Each row was made from one path, in order. Every step used is in the known rows, and no mark comes twice. Write each row's path.
(in the rows, 128 means zero)
Known rows
dagu -> zuvu -> pomu -> sivob: [114 115  92 174 111 161 152 118 123 132 118  68  97 118 134 109 145 110
 153 138 127 131 132 120 175 113 144  67 171 177 104 131 125  94  82 130]
vifes -> gufab -> dibo: [148 124 105 140 116 104 123  74 137  97 100 138 145 110 154 132  89 131
 143 165 111 184 125 143 124 141 114 128 110 117 157 143 148 152 153 163]
pota -> gufab -> dibo -> mirifod: [150 133 151  76 116  88 120 118 124 118 113 153 166 109 165 154  94 109
 141 182 142 139 132 147 158 173 133 160 106 134 160 101 152 155 144 130]
dagu -> zuvu -> ganef -> vifes: [107 135 146 167  92 140 108 138 106 118 134  92  96 139  75 125 184 131
 128 138 145 158 113  81 172  96 143 106 147 130 106 153 126 100 113 114]
gufab -> rolu: [103 125 124 129 119 104 131 125 150 113 120 139 145 117 129 135 110 143
 157 161 131 162 124 139  99 150 134 142 130 146 125 119 144 129 120 117]
pota -> gufab: [132 150 151  99 118 119 128 108 149 122 112 128  90 115 134 134 106 134
 128 121 148 108 143 119 131 137 130 131 128 133 141 122 141 118 143 104]
gufab -> zuvu -> ganef -> vifes -> gige: [137 141 156 138 110  95  65 156 101 100 142 115 116 117  92 175 147 167
 139 127 126 196 119 118 130  95 140 132 152 152 113 181 150 143 144 132]
tuge -> ganef -> zuvu -> pomu -> sivob -> gufab: [142 114 116 136 123 132 138  95  97 181 112  87 125  96 155 114 130 154
 190 109 105 179  71 109 127 123 163  87 158 192  73 215 149 129 102  89]
pomu -> sivob -> gufab -> rolu -> gige: [ 88 144 109 149 135  85 128 138 144 147  94 101 177 117 135 126  89 159
 182 125 130 203 129 185  89 111 157 136 145 156 131 173 153 176 129  81]
reber -> dagu -> zuvu -> ganef: [116  90 127 159 119 158 125 139 124  90 164  74  83 130  97  86 191  79
 154 103 105 100 122  84 193 121 163  92 155 102 120 143  82  93 104 116]
povodon -> gufab: [108 122 126 131 124 145 117 115 147 120 112 139  97 156 146 111 122 118
 120 116 157 128 109 145 131 154 108 143 148 131 147 120 128 144 119 135]
povodon -> dagu -> zuvu -> pomu: [103  83 120 179 116 155 112  99 146  97 112  88  91 128 122 102 149  81
 121 144 141 144 117 117 144 154 162  95 148 129 104 116 129 105  70 114]
tuge -> gufab: [116 153 128 136 126 137 127 102 145 138 106 133 127 123 133 113 117 137
 128 150 109 125 105 141 124 128 130 120 138 127 119 140 122 169 109 123]
povodon -> dagu -> zuvu -> ganef -> vifes: [ 97  95 151 183 102 131  79 124 120 112 121  82  85 155  73 112 165 114
 110 118 156 147 100  82 163 127 166 108 140 113 103 124 124 106  86 108]
pomu -> sivob -> ganef -> vifes -> gige: [120 131 122 104 134 119 120 153  63 171 135 110 113 142  74 177 121 167
 146  83 112 156  99 106 102 113 145 102 151 172  99 194 189 143 147 135]
mirifod -> dibo: [145 131 102 133 133 115 151 104 136 133 146 150 124 138 148 148 143 123
 109 166 156 108 127 142 147 109 115 154 132 123  98 110 105 128 110 124]
pota -> gufab -> sivob -> ganef -> vifes -> pomu: [132 163 130  65  89 106 104  98 104 139 142 128  56 128 135 160  97 165
 144 143 124 146  92  89  96 133 139 146 136 170 118 180 189 138 153 111]
ganef -> zuvu -> pomu -> sivob -> gufab -> rolu: [102 139  92 150 107 115 136 103 123 160 107  82 125  81 170 129 141 153
 193 148 114 193  90 117 104 116 181 101 168 192  98 189 144 119  91  74]
dagu -> zuvu -> pomu -> sivob -> ganef: [109 101 103 148 122 174 145 134 113 131 136  67  89 116 121 119 143 114
 169 112 116 120 113 106 156 141 153  66 171 201  80 167 148 113  85 142]
tuge -> pomu -> sivob -> ganef: [132 103 118 101 140 139 143 127  99 163 152  95 113 125 125 122  78 152
 172 109 119  64 111 128 130 163 134  92 140 213 103 175 140 146 104 173]
vifes -> gufab -> sivob: [157 143  80 148 112 105 100  79 156 122 126 142 100 139 167 114  90 123
 119 152  86 177 143 121 114 159  88 135 125 139 155 150 124 152 132 126]
zuvu -> ganef: [134 113 146 143 109 117 109 148 126 110 157 109 103 132 114 137 126 127
 150 112 118 130 120 102 150 131 124 116 136 151 126 134 103 121 123 144]
dagu -> zuvu -> pomu -> sivob -> ganef -> vifes -> gufab -> dibo -> mirifod: [127 123  71 144  88 148 129 127  70 144 102  79 133 115 132 151 131 112
 147 188 108 208 101 108 168 156 136  90 151 187  93 181 182 161 105 158]
reber -> ganef -> zuvu -> pomu -> sivob: [144 130 115 147 132 134 148 137  58 156 132  87 118 112 144 114 177 122
 156  93 115 136 116 100 191  93 164  53 170 184  83 175 152  93 105 140]
pomu -> sivob -> gufab -> zuvu -> ganef -> vifes -> gige: [134 138 118 156 120  84  61 150 107 136 137  74 102 110 119 161 136 181
 162 103 110 198  97 126 139  76 163 120 166 180 107 205 137 160 129 108]
povodon -> gufab -> sivob -> ganef -> zuvu -> pomu: [119 120 125 105 112 160  88 101 121 128 139 142  74 135 178 122 151 112
 160 119 116 162  85 103 110 183 124 127 161 187 119 204 163 146  87 116]
tuge -> gufab -> zuvu: [125 155 135 143 136 135  89 105 166 113  92 129 153 102 158 107 116 153
 132 156 120 136 119 164 134 126 139 135 145 137 114 142 122 189 104 131]
ganef -> vifes -> pomu -> sivob -> gufab: [115 155  77 139 103 112 143 112  81 184 120  69  91 126 134 135 115 177
 139 135 125 163  71 114 121  63 164 118 163 150 105 171 143 135 141 111]
ganef -> zuvu -> pomu: [134 142 131 132 110 149 133 114  97 139 122 112 118 101 141 135 172 123
 144 140 122 155 114  94 122 113 150 101 151 144 105 175 143 100 111 112]
ganef -> vifes -> pomu -> sivob -> gufab -> rolu: [ 90 156  74 140  92  86 143 108 105 170 112  77 107 114 136 141  97 192
 168 166 131 194  64 127  90  82 171 132 164 169 102 162 158 136 135  98]
gufab -> zuvu: [138 130 134 135 138 125  92 135 148 103 115 127 152 109 156 125 127 145
 132 136 137 137 140 153 138 125 137 143 135 138 120 131 129 149 124 136]

Which path is each row?
[ 83 158 113 154  83  70 125 145  95 144 121  63 126 125  98 157  88 192
 191 143 137 236  83 131  91  68 164 133 173 173 112 200 152 159 152 108]  zuvu -> ganef -> vifes -> pomu -> sivob -> gufab -> rolu -> gige
[128 142 153 148 101 120  65 169 119 109 128 101 125 115 116 152 152 167
 135 133 144 163 118 118 164  95 146 134 137 158 100 151 129 142 115 130]  gufab -> zuvu -> ganef -> vifes
[144 127 139  95 136 128  93 100 104 148 150 152 130 130 151 123 154 137
 158 108  96 144 107  83 102 156 141 132 131 151 119 202 153 140 124 114]  gufab -> sivob -> ganef -> zuvu
[140 166  82 145  95 111  87  99 125 147 107 135 100 140 142 136 118 143
 105 164 101 201 128 111 116 126 101 137 121 135 137 164 147 151 127 102]  ganef -> vifes -> gufab -> sivob
[130 110 110 134 131 152 103 161 126 120 125  76 120  92 159 148 112 149
 176 106 115 125 121 142 147 137 155  92 162 228  77 164 150 155  85 161]  gufab -> zuvu -> pomu -> sivob -> ganef
[123 126 105 146  84  81 115 108  81 142 134  66 108 107 138 154 100 185
 190 153 118 184  49 120 157  66 174 116 143 176 118 169 142 139 139 148]  zuvu -> ganef -> vifes -> pomu -> sivob -> gufab -> dibo
[130 129  95 124 114 123 116 109  87 151  89 104 137 118 124 161  88 170
 157 125 115 177  97 123 130 125 139 101 119 172 113 181 189 169 141 169]  pomu -> sivob -> ganef -> vifes -> gufab -> dibo
[140 136 122 141 118  89  72 132  98 147 147  68  95  96 123 150 112 187
 174 136 115 165  95 142 137  94 156 113 160 211 109 231 137 162 117 125]  tuge -> pomu -> sivob -> gufab -> zuvu -> ganef -> vifes -> gige
[113 132 111 131 113 155  90 177  97 144 110  69 121  94 136 167 136 169
 160 117 132 151 106 133 150 106 167  93 157 227  59 182 176 155  83 136]  gufab -> zuvu -> pomu -> sivob -> ganef -> vifes
[150 127  89 120 121 121  94  97 144 120 140 141  86 137 152 124  93 125
 136 126  75 168 123 105  93 185  93 130 127 160 135 188 144 171 136 141]  vifes -> gufab -> sivob -> ganef
[135 124 129 110 147 144 135 121  80 172 129 105 136 132 126 125 136 153
 162  66 114 110 106  78 124 131 161  95 155 162 102 186 147 124 133 143]  pomu -> sivob -> ganef -> zuvu
[ 91 145 115 129 106  72 145 116  94 169  88  98 169 127  99 141  60 205
 196 148 143 252  69 161  63  92 156 139 158 170  85 210 198 177 162  94]  tuge -> ganef -> vifes -> pomu -> sivob -> gufab -> rolu -> gige
[132 131  98 154 146 115  91 129 156 142 109  85 142 100 184 108 117 162
 153 111 122 137 119 164 147 106 161 128 149 167 116 153 115 168 108 112]  pomu -> sivob -> gufab -> zuvu
[132 112  98 110 124 129 160 121  90 148 154  84  94 139 126 134  77 159
 165  94 112 108  87 100 115 132 140 100 169 178 106 157 146 134 149 188]  vifes -> pomu -> sivob -> ganef
[136 141 115 157  91 104  99 144  91 130 138  58 103 125 128 148 102 195
 156 126 140 151  97 105 169  72 153 111 177 189 104 142 124 129 128 172]  gufab -> zuvu -> ganef -> vifes -> pomu -> sivob
[ 80 168 146 138 125 105 127 115 155 118  76 146 190 119 112 127  89 151
 159 169 128 200 126 183  73 131 134 144 140 126 129 162 158 201 124 101]  tuge -> gufab -> rolu -> gige
[148 137  92 161  97 134 102 116 115 145  74  78 120 102 140 141  81 177
 151 140 123 212 112 138 144 124 119  93 156 213  68 180 173 160 106 137]  tuge -> ganef -> vifes -> gufab -> zuvu -> pomu -> sivob
[153 138  66 177 108 136 112 114 150 115  94  70 102  96 178 129  86 142
 144 137 108 173 144 143 149 127 120  90 170 197 113 152 128 149 104 161]  vifes -> gufab -> zuvu -> pomu -> sivob
[138 114 116 168 125 104  73 145 155 122 138  66 111 104 168 117 112 162
 173 100 114 140 112 138 171 110 158 117 158 189 114 159  90 161 103 128]  pomu -> sivob -> gufab -> zuvu -> ganef
[114 141 122  95 103 134 141 133  66 145 143 108  95 134  94 158 130 167
 136 132 129 153  71  87  90 108 146 130 147 146  88 183 176 137 159 150]  sivob -> ganef -> vifes -> pomu
[107  94 112 192  93 117 112  98  93 131 132  41  65 168  85 108 112 138
 133 108 151 138  79  69 169 103 172  83 178 141 104 114 118  94 105 155]  povodon -> dagu -> zuvu -> ganef -> vifes -> pomu -> sivob
[139 127 127 105 114 144  99 115 101 139 150 131 107 106 162 141 159 124
 168 132  87 162 103  86 104 157 145 111 142 188 101 213 162 128  95 109]  gufab -> sivob -> ganef -> zuvu -> pomu
[ 78 119  50 160  92 172 148 130 108 132 104  40  68 104  97 121 157 117
 174 134  95 177  99  86 137 134 174  61 180 175  66 197 169 122  89  99]  reber -> dagu -> zuvu -> pomu -> sivob -> ganef -> vifes -> gufab -> rolu
[126 124 141 108 119 164 132 130  84 136 138 111 110  98 127 146 172 125
 161 114 110 149  96  78 106 141 157  99 152 165  85 211 163 119 118 128]  sivob -> ganef -> zuvu -> pomu
[129 152 126 114 113 152  96  87 116 148 130 136 105 101 165 126 147 132
 170 151  69 159  80  96 100 157 147 104 152 186  93 227 154 171  76 106]  tuge -> gufab -> sivob -> ganef -> zuvu -> pomu
[ 77 171  96 142 101  79 143 126  93 165  92  81 150 120 114 148  90 191
 170 152 140 233  91 159  69  63 169 141 165 151 111 194 180 166 155  91]  ganef -> vifes -> pomu -> sivob -> gufab -> rolu -> gige
[114 134 108 174  80 127 142 115  75 141 143  51  71 148  89 122 132 158
 148 131 138 141  90  67 175  72 150  82 187 159 105 146 122  87 130 158]  dagu -> zuvu -> ganef -> vifes -> pomu -> sivob
[126 138 108 148  82 109 136 141  71 153 151  62  78 145  99 153  96 175
 152 117 133 142  85  78 157  76 143  95 171 178 110 139 126 107 136 166]  zuvu -> ganef -> vifes -> pomu -> sivob
[135 124  99 159 122 138 105 148 137 120 108  77 130  94 172 138 112 144
 158 131 126 138 140 157 166 113 147  98 161 208 100 130 129 135  81 145]  gufab -> zuvu -> pomu -> sivob
[125 151 121 148  86 100  79 133 112 112 142  72  85 100 140 141 141 182
 150 153 127 193  69 112 129  71 163 146 162 151  98 193 127 153 145 124]  sivob -> gufab -> zuvu -> ganef -> vifes -> pomu
[119 124  78 152 113 136 130 133 130 158 121  68  94  97 165 132 123 133
 163 127 106 149 100 141 142 106 155  92 156 193 102 164 122 137  87 100]  zuvu -> pomu -> sivob -> gufab
[110 107  90 175 116 134 128  86 135 121 102  72 126  80 173 112 143 121
 190 174 117 173  96 161 174 104 175  88 143 177 116 161 142 129  82 110]  dagu -> zuvu -> pomu -> sivob -> gufab -> dibo
[104 119  53 160 101 198 146 134  85 146 115  31  52 117  98 113 179 104
 145 104  90 146 106  75 166 114 168  49 178 157  71 206 154 120  95 110]  reber -> dagu -> zuvu -> pomu -> sivob -> ganef -> vifes -> gufab
